Every row comes from one small tree of marks. The marks that hang from a mark follow it in brackets, in alphabetical order. Every link used is in the known rows. Which tree was each row made from?
(in the rows, 128 means zero)
Known rows
F[S[B[L] Q]]: [123  91  90 149 130 158  61 148 129 127  59 103 140 190 114 129 118 127]
G[B[L X] C]: [ 86 215 100 152 165 133 153 182 125 104 201  97  93 114 208 140  83 105]
G[B[A]]: [114 147 111 131 135 121 147 131 125 117  98 124 132 122 201 121 132 109]
A[B[X[C]]]: [107 164  96 124 135 127 119 145 128 111 136 118 155 124 143 126  95 112]
G[B]: [105 138  92 130 136 120 136 147 125 121 119 127 130 120 162 130 134 114]
S[Q]: [137  71 130 134 129 162 201 135 129 134  84 175 133 143 129 128 131 128]
A[B[L]]: [135 149  71 132 144 140 117 143 129  93 134 140 119 123 131 132 131 113]
S[B[A L X[C]] Q]: [131 130 118 171 128 176 209 149 131 124  71  96 141 153 177 127  89 117]
B[A L]: [166 154 142 150 133 146 131 118 129 110 131 107  99 126 195 126 122 120]
G[B[A L X] C]: [ 98 224 117 155 164 134 165 169 125 100 184  92  95 115 246 131  81  97]
X[C]: [155 143 140 127 138 133 143 156 130 123 184  81 149 125 136 133 114 124]
A[B L]: [134 135  68 115 146 127  92 144 131 122  79 145 104 120 101  99 136  98]
A[B[L X]]: [109 168  80 140 135 136 100 135 127 104 124 135 117 124 154 131 102 115]
L[A]: [147 129 153 122 125 130 133 109 128 115 171 133 198 132 143 123 122 120]
A[B[X] L]: [110 153  78 125 135 123  78 136 129 132  69 141 104 121 123  98 107  99]
T[C]: [123 139 133 139 117 141 138 155 132 116 172 157  88 133 141 134 132 126]
F[S[B Q]]: [105  80  96 137 127 149  65 142 128 136  43 115 159 192 101 122 119 128]

Write each row's tree
[115 120 111 172 122 172 198 131 129 126  40 128 128 156 172 124  98 121] -> S[B[A L X] Q]
[116 109 118 146 126 149  54 143 129 146  34  80 152 189 146 105  89 113] -> F[S[B[A[L] X[C]] Q]]
[117 151 121 121 126 126 116 109 127 104 151 152 208 131 153 119 103 109] -> L[A[B[X]]]
[130 160 128 119 131 130 122 123 128 101 180 127 219 128 157 122  96 107] -> L[A[B[X[C]]]]
[123 121 118 158 127 159  64 144 129 128  66  73 151 190 166 123  85 120] -> F[S[B[A L X[C]] Q]]
[123 162 154 140 120 124 100 106 127 148  68 112  97 126 193  96  92 108] -> B[A[L] X]
[139 181 140 158 130 144 114 149 129 121 188  66 110 122 183 141  78 125] -> B[L X[C]]
[135 123 116 165 127 175 199 152 132 118 120 106 185 155 149 133  88 118] -> S[B[L[A] X[C]] Q]
[156 182 159 153 128 146 116 134 129 111 220  73 167 125 195 137  74 119] -> B[L[A] X[C]]
[135 151  96 150 129 140 128 134 131 107 137  92 168 142 121 130 123 119] -> S[B[L[A]]]
[127 118 119 156 127 162 199 147 133 146  30 105 141 153 152 104  95 108] -> S[B[A[L] X[C]] Q]
[116 174 117 149 127 128 124 140 131 140  74  60 136 138 151 103  91 107] -> S[B[A[L] X[C]]]
[134 168 149 153 120 141 102 112 126 115 177 110 150 128 188 133  85 122] -> B[L[A] X]
[126  86 105 138 129 148  59 134 130 141  13 108 142 191 124 103 118 115] -> F[S[B[A[L]] Q]]
[146 173 163 141 129 130 113 128 129 145 112  76 113 123 199 100  81 105] -> B[A[L] X[C]]
[ 86  95 103 144 118 145  55 136 127 144  35 111 158 193 119 121  96 128] -> F[S[B[X] Q]]
[127 181 117 149 136 134 127 151 125 107 198  84 162 118 216 138  90 107] -> G[B[L[A] X[C]]]
